Each row was made from one walk, in order. Every step used is in the known rows, and no mark comes twice. Write each row's walk.
Known rows
U > C > S > E > N: [-15 -12   4 -37   1  54  23  -2   3   3 -33 -13  -6 -29 -20   9  27  -4
   4  32 -40  32  11   5 -33  -3 -20 -44 -14  23 -19  20]
S > E: [-14  -2  -8  -7  22  37  10 -13  -5   7  -6 -15 -13 -24 -28  -7  21  13
  20  26 -17  23  12  21  15  -3 -23 -18   1  17  -6 -27]
B > U > W: [-43 -21  -2  -3  33  35  25 -12 -12  -2 -13  -8   0 -23 -20  -4  17   0
  -1  13 -25  20  -4  14 -13  -6  17 -18 -32  12  -8  24]
N > E > X > C > M: [-34 -28 -25 -14  -3  39  39  -4   0   5 -16 -16   8 -23 -69 -12  30  12
  15  19 -32  25  11  13 -34   2   8 -45 -19  17 -22 -24]
B > U: [-31 -18  -3  -4  50  36  18  -4 -16  13 -13 -20  -1 -31 -21  -2  16  13
  11  12 -26  23  -3  12  -6  -4  10 -14  -7  14  -3 -12]
M > E > N > B: [-32 -17   5 -33 -16  41  19 -10 -25   9  28 -13   8 -49 -37 -16  18  10
  -3  35 -19  14   7  23 -21 -24 -18 -31  -5  27 -11   2]
E > S: [-21 -18  -6  -8  24  45  23  -6 -20  -9 -14  -6  -4 -24 -38   6  20  12
  14  28 -34  20  11  18 -14   3   8  -2   8  47 -23 -17]
W > U: [-12 -13  -1 -11  59  39  14   1   3   1  -7 -22   0 -32 -30  -7  18  15
  11  16 -25  19  -3  23 -10  -7   6 -24   1  20 -20 -14]
B > U > C > S > E: [-20 -16   2 -28  25  54  23   5  -6  13 -29 -15  -3 -27 -11  16  22   1
   6  17 -31  43  -5   5   6   3 -23 -39 -14  16  -9   1]
M > E > X > C > G: [-32 -28  15 -24  -4  52  10  -6  -8   3  -5 -18  10 -29 -68  27  22   8
  12  24 -23  21  -5   1   8  -5   9 -43  -8  13 -21   7]
T > C > S > E: [ -9 -11   0 -14  21  47  17   7  -7 -15  -8  14 -10 -19 -52  11  29   9
  15  25 -25  39  10  12  27  13 -46 -53   7  15  -8 -15]
B > U > C: [-31 -28   1 -22  37  52  25 -10 -15  19 -29 -18   1 -33 -10  -1  19   6
   8  13 -33  21 -10  10 -19  -3  24 -20 -14  10 -16  -6]
S > E > M: [-16   2 -16  -7  19  30  11 -10  -2  12 -13 -24  -6 -24 -29  -2  22   6
  12  49 -15  23   4  17   1  -8 -30 -29  -3  16 -10 -28]
C > M: [-22 -13 -27   2  22  34  25  -7 -12  -2 -19  -8  -5 -17 -39 -12  18  18
  14  15 -31  14  40  13   4   0  -9 -28  -5  19 -13 -27]
N > E: [-24 -15  -2 -13  -1  35  27  -8 -10   9  -3 -11 -13 -30 -32  -9  22  21
  16  20 -23  19  -6  26 -36  -5 -21 -25  -1  20 -17 -24]
X > C > T: [-20 -13   0  -3  14  59 -10  -6  -3  -5 -16  -5  -3 -11 -59  -5  34  11
  27  17 -32  11  13  13  -9  14  -4 -30   4   1 -16 -14]
W > U > B: [-22 -11 -15 -12  52  51  16  -1  -4  -9  27 -32  14 -33 -38  -7  22   9
  -4  16 -20  11  10  23 -13  -8  11 -25  10  12 -17 -19]
C > U: [-28 -10  -6  -9  -8  42  15   3   3  -3  -6 -15 -16 -19 -33  -8  19  10
  22  17 -29  20   9  12  23  -2   4 -20  -7  19 -10  -9]
X > C > G: [-25 -20  15 -12  17  58  13  -7   1  -3 -17  -2  -5 -14 -65  23  30  18
  16   9 -33  14   8  18  -7   8 -12 -36  11   3 -22  -5]
X > C: [-21 -16  -6  -5  20  57  15 -12  -7  -5 -14  -9  -6 -19 -58  -3  33  16
  19  17 -28  26  -1  26 -15  11   2 -29   8   5 -22 -13]
T > C > M > E: [-13 -29 -16 -11   0  32  27  -1 -22 -15  -5  16   2 -31 -58 -16  24  15
   8  30 -23  18  21  15  38   2 -39 -42  -2  13 -10 -28]
X > E: [-12  -9  -6  -1 -12  33  24 -11 -10   7  -6 -13 -11 -23 -32  -8  31  17
  20  27 -18  11  15  38  -8   3  28 -27  10  10 -15 -14]
U > C > X > E > M: [-25 -14 -16 -21 -15  35  24  -8  -6  13 -31 -17  14 -26 -38  -8  34 -10
  12  50 -31 -15   3  35 -28  -5  50 -46 -27   4 -30   2]
B > U > C > X: [-41 -26  -3 -23  47  51  18  -3 -13  19 -34 -24  16 -30 -26  -8  15  -7
  10  10 -39   0  -6  14 -12  -6  38 -20 -35   9 -12   6]
T > C > X > E > N: [-27 -26   3 -18   0  34  24   3   0  -6 -22   0  13 -38 -72 -22  34  -2
  10  36 -29 -10  12  38 -20  -2  46 -42 -21   6 -11  13]
C > S: [-18  -7  -4  -6  20  47  20   0 -15  -8 -10  -5 -15 -16 -30  18  20  13
  16  14 -36  30  22   8 -11   7 -12 -43   8  22 -21   2]
X > C > S: [-19 -13  -2  -7  14  64  20   4  -5 -15 -10  -2  -9  -9 -59  19  33  13
  19  15 -39  41   8  17 -16  20 -11 -56  12  12 -25   6]
U > C: [-20 -21  -5 -22  16  53  19 -17 -14  10 -27 -10 -12 -26 -16  -3  26   7
  18  19 -34  10   1  13 -27   0  19 -25  -3  12 -21 -11]
W > U > C: [-11 -21   0 -30  47  54  19  -1   2   6 -23 -19   0 -34 -20  -8  24   7
   9  20 -34  17 -11  18 -24  -5  17 -29  -4  14 -28 -10]
S > E > N > B: [-27  -4   0 -31   9  40  18 -15  -5  13  17 -20   3 -41 -37 -17  20   8
   1  28 -15  18  13  26 -21 -21 -20 -24  -8  23  -2 -16]
M > E > N > B > U: [-43 -23   9 -31   5  37  25   1 -25  18  22 -24  19 -56 -30 -14  13  11
 -13  27 -22  24  -8  17 -18 -28 -11 -26 -17  25   1   5]
W > U > C > M: [-10 -26 -22 -25  45  46  29   5   7   0 -29 -16   6 -31 -26 -18  23   8
   6  18 -40  12  12  16 -11  -3   3 -37 -13  16 -28 -20]
M > E: [-17 -13  -1 -11  -6  39  13 -10 -26   3   3 -12  -6 -31 -28  -6  18  16
  14  30 -18  21   2  19  11  -7 -18 -27   3  22 -12  -9]

Write each row's walk
[-18 -17  -1 -21   7  56  -7 -13 -11   7 -30 -11 -10 -17 -17  -8  26   2
  23  21 -39  -4  16   1 -19   4  12 -23  -8   9 -17 -11] | U > C > T
[-22 -17   4 -19  -7  36  16  -6 -15   4 -10 -15  -2 -44 -30 -11  17  10
   4  39 -22  20   3  15 -23 -14 -13 -21  -9  25 -11  11] | M > E > N
[-14 -18  -1 -39  44  51  18   9  14   8 -22 -31   6 -35 -20  14  19  -8
   7  26 -34  39  -4  -5  -8  -6  15 -52 -19  29 -22   2] | W > U > C > S > E > X
[-55 -29   2 -46  33  53  24  -2 -14  24  -7 -24  30 -44 -36 -19  16 -11
 -10  14 -41  -6  -4  19 -47 -25  42 -23 -45  17 -11  16] | E > N > B > U > C > X
[-19 -21  -4 -19  -6  45  20  -1 -31  -8  -5  -5   2 -33 -41   2  18  14
  10  42 -25  28   0  23   9  -3 -19 -10  11  50 -21 -11] | M > E > S
[-56 -26  12 -34  -6  37  31  -6 -23   6  25 -11  20 -49 -27 -18  16  -4
 -19  27 -20  17 -11  19 -25 -27  -5 -29 -39  22   1  40] | M > E > N > B > U > W
[-40 -24   2 -14 -14  43  23  -2   5 -28  -6  14 -12 -18 -53 -12  27  -6
  11  21 -29  13  -2  11  27   6  -1 -36 -25  11 -14  20] | T > C > U > W
[-32 -24 -14 -29 -21  52  32  -5 -15  -7  19  -8  20 -35 -75 -25  30  13
  -4  32 -26  21  21  30 -14 -11 -30 -47  -9  14 -12  -7] | X > C > M > E > N > B
[-45 -12  -7 -18 -22  49  16  -8  25 -12  -6 -22   0 -15 -61  -9  30 -16
  14  26 -18  30  -6   7  31   0  19 -38 -46  14 -12  26] | S > E > X > C > U > W
[-19 -23  -4 -33  59  51  12  10   4   7 -26 -24  16 -34 -35 -13  18  -6
  10  14 -38  -6  -5  25 -15  -7  32 -30 -27  17 -27   3] | W > U > C > X
[-32 -26 -29  -5  24  45  26  -7  -3  -1 -21 -16  11 -18 -65  -6  25   6
  19  15 -35  21  28   4  -8   6  34 -40 -15  15 -18 -20] | E > X > C > M
[-16  -5 -13  -4 -12  26  22 -10  -9  10 -15 -16  -3 -26 -34  -2  33  10
  12  51 -18  12   8  32 -24  -2  26 -43   2   9 -23 -16] | X > E > M
[-33 -25 -10  -4  28  52  16 -16  -4   5 -13 -23   3 -22 -58   2  26   6
  23  20 -27  24  -2   5 -23   4  48 -33  -6  12 -20  -9] | E > X > C
[-61 -25   6 -26  25  40  32 -12 -13   5  13 -11  16 -38 -29 -13  19  -3
 -20  17 -26  13   1  15 -48 -23  20 -24 -39  21  -2  35] | E > N > B > U > W
[-18 -16   1 -13 -14  31  27 -10  -1   5 -21 -16  -5 -38 -34 -12  32  11
  12  36 -23   9  16  34 -41  -3  35 -29  -2  14 -14   7] | X > E > N
[-24 -27  19 -17  28  44  13  -1  -8  -7 -14  14  -6 -26 -57  20  25  12
  12  11 -33   5   7   9   8   2 -15 -36   9   7 -17 -17] | T > C > G
[-26  -9 -12 -14  -4  23  28  -5 -11  14  -9 -19  -6 -32 -33  -2  23  15
   8  44 -24  19 -11  21 -51  -9 -26 -32  -8  20 -22 -24] | N > E > M
[-23 -11  -5 -12  16  52 -14  -9   8   7 -14 -26   5 -17 -58  -5  30  -3
  27  27 -22  18  10   0  10   4  12 -31 -14  10  -7 -18] | S > E > X > C > T
[-33 -19  -7  -9  21  59  20  -2  -3  -8 -14 -15   0 -15 -60  24  29   3
  20  18 -40  42   9  -3 -21  13  33 -55  -4  20 -23   9] | E > X > C > S
[-41 -11  -4 -11 -21  39  20  -6   4 -16  -3  -4 -14 -10 -32 -11  22  -3
  13  18 -28  15   8  13  16  -3   6 -25 -32  18 -14  25] | C > U > W
[-55 -24  -7 -15 -20  52  22  -7  16 -15  -7 -16   0 -14 -62  -4  29 -14
  15  19 -30  23  -7   3   5   2  44 -39 -42  15 -18  34] | E > X > C > U > W
[-39 -22   7 -48  20  51  26 -12  -5  29  -3 -26  14 -51 -16 -15  21  -2
  -9  24 -24  23 -12  16 -31 -25  -2 -24 -27  16  -3  -6] | S > E > N > B > U > C
[-14   4 -10  -8   8  53  15   3   6  -8 -14 -12   0 -11 -61  22  36   5
  13  46 -26  47   2  15  -4  13 -48 -62   4  11 -22  -5] | X > C > S > E > M
[-31 -20  -4  -8  20  55 -12  -8  -2   3 -20 -22   3 -17 -58   0  31   0
  28  19 -34  11  11  -7 -18   6  42 -33 -11  11 -15 -10] | E > X > C > T
[-29 -19  -9 -13   4  35  12 -12 -22  13  -1 -23   2 -37 -29  -1  14   6
  14  33 -19  22   0   3   5 -15  26 -28 -11  30 -11  -5] | M > E > X
[-18 -23 -23 -11  -8  36  31   7 -26 -14 -11  -1   8 -28 -48  -5  18  18
   6  39 -30  23  28  20  23  -4 -33 -16   2  50 -20 -21] | C > M > E > S
[-16 -14   7 -25  17  47  21   8   3 -16 -17   6  -6 -30 -54   6  27   3
   6  35 -33  36  13   9  -5   5 -40 -54  -1  21  -7   4] | T > C > S > E > N
[-19  -6  -3 -17  19  37  13 -12   6   7 -18 -20  -7 -37 -29 -13  20   7
   9  32 -20  23  13  17 -18  -9 -17 -18 -11  21  -2  -5] | S > E > N
[-31 -18 -15 -29 -16  34  31  -4 -22   3  18  -6  14 -44 -44 -25  17  14
  -5  33 -28  10  33  20 -10 -24 -32 -36 -15  27  -7 -10] | C > M > E > N > B
[-11  -3  -4  -9  10  60  17  -1   2 -12  -9  -4  -9  -9 -60  15  32  12
  18  24 -27  51   9  20  11  17 -44 -52  12   9 -15  -5] | X > C > S > E
[-54 -18   0 -17  29  43  27 -16 -23   5  25  -6   7 -24 -27  -8  19   2
  -9   6 -20  16  -4  20 -14 -16  13 -21 -27  15  -5  17] | N > B > U > W
[-28 -27  -5 -14  -2  52  14 -11 -13   3  -3 -21   8 -32 -59   1  25   5
  17  30 -20  29 -12  11   1  -1  25 -41  -8  16 -18  -3] | M > E > X > C
[-29 -25   4 -24  30  58  27   6 -15   6 -31 -10  -4 -25 -13  21  22   5
   8  11 -43  37  -4  -1 -20   6   4 -42 -12  16 -21   9] | B > U > C > S
[-48 -18   1 -29   8  32  28   4  -9  21   9 -24  33 -48 -50 -22  21  -1
  -4  21 -22  -6   5  43 -29 -22  53 -29 -36  14   0  15] | C > X > E > N > B > U
[-11  -7  -6 -11  18  37  17   9  -2 -13 -14   4  -3 -21 -54  19  30   0
   9  50 -23  38   3   5  11   5 -50 -63   5  15 -17 -15] | T > C > S > E > M
[-19  -5   1 -16   7  59  16   4  12 -11 -18 -10  -4 -22 -63   9  35   7
   9  31 -33  49  11  20 -22  12 -36 -54  -4  14 -12  13] | X > C > S > E > N
[-39 -12   6 -29  33  36  22  -5  -9  24  13 -30  13 -50 -31 -14  15   6
  -6  22 -15  27  -1  19 -14 -27 -16 -18 -18  20   7 -12] | S > E > N > B > U
[-22 -27  -2 -15   2  40  28   8 -14 -20 -17   9  16 -28 -83  -5  34   0
  14  37 -27  -2   8  43  10   8  38 -24  -3  30 -17 -11] | T > C > X > E > S
[-27  -3   3 -32   6  46  21  -3  -3   3  18 -10  -1 -34 -38   5  21   7
  -2  27 -27  31  22  16 -21 -12 -39 -45  -3  30  -5   4] | C > S > E > N > B
[-44 -23  -2 -27 -34  44  28   4  15   6  -2 -27  -2 -27 -66  -6  28   7
  22  22 -30  35 -22  13 -13  -2  17 -41 -25  17 -19  -8] | N > E > X > C > U
[-37  -8   5 -33  25  43  25   9  -6  12  14 -18  12 -38 -30   6  16   5
  -8  21 -26  42  10  12 -15 -18 -31 -41 -16  26   2   5] | C > S > E > N > B > U
[-39 -32 -19 -29  25  47  38  -6 -23  17  -4 -12  12 -29 -24 -16  20  10
  -3   5 -35  13  15  13  -9 -14   7 -33 -20  11 -10 -27] | N > B > U > C > M
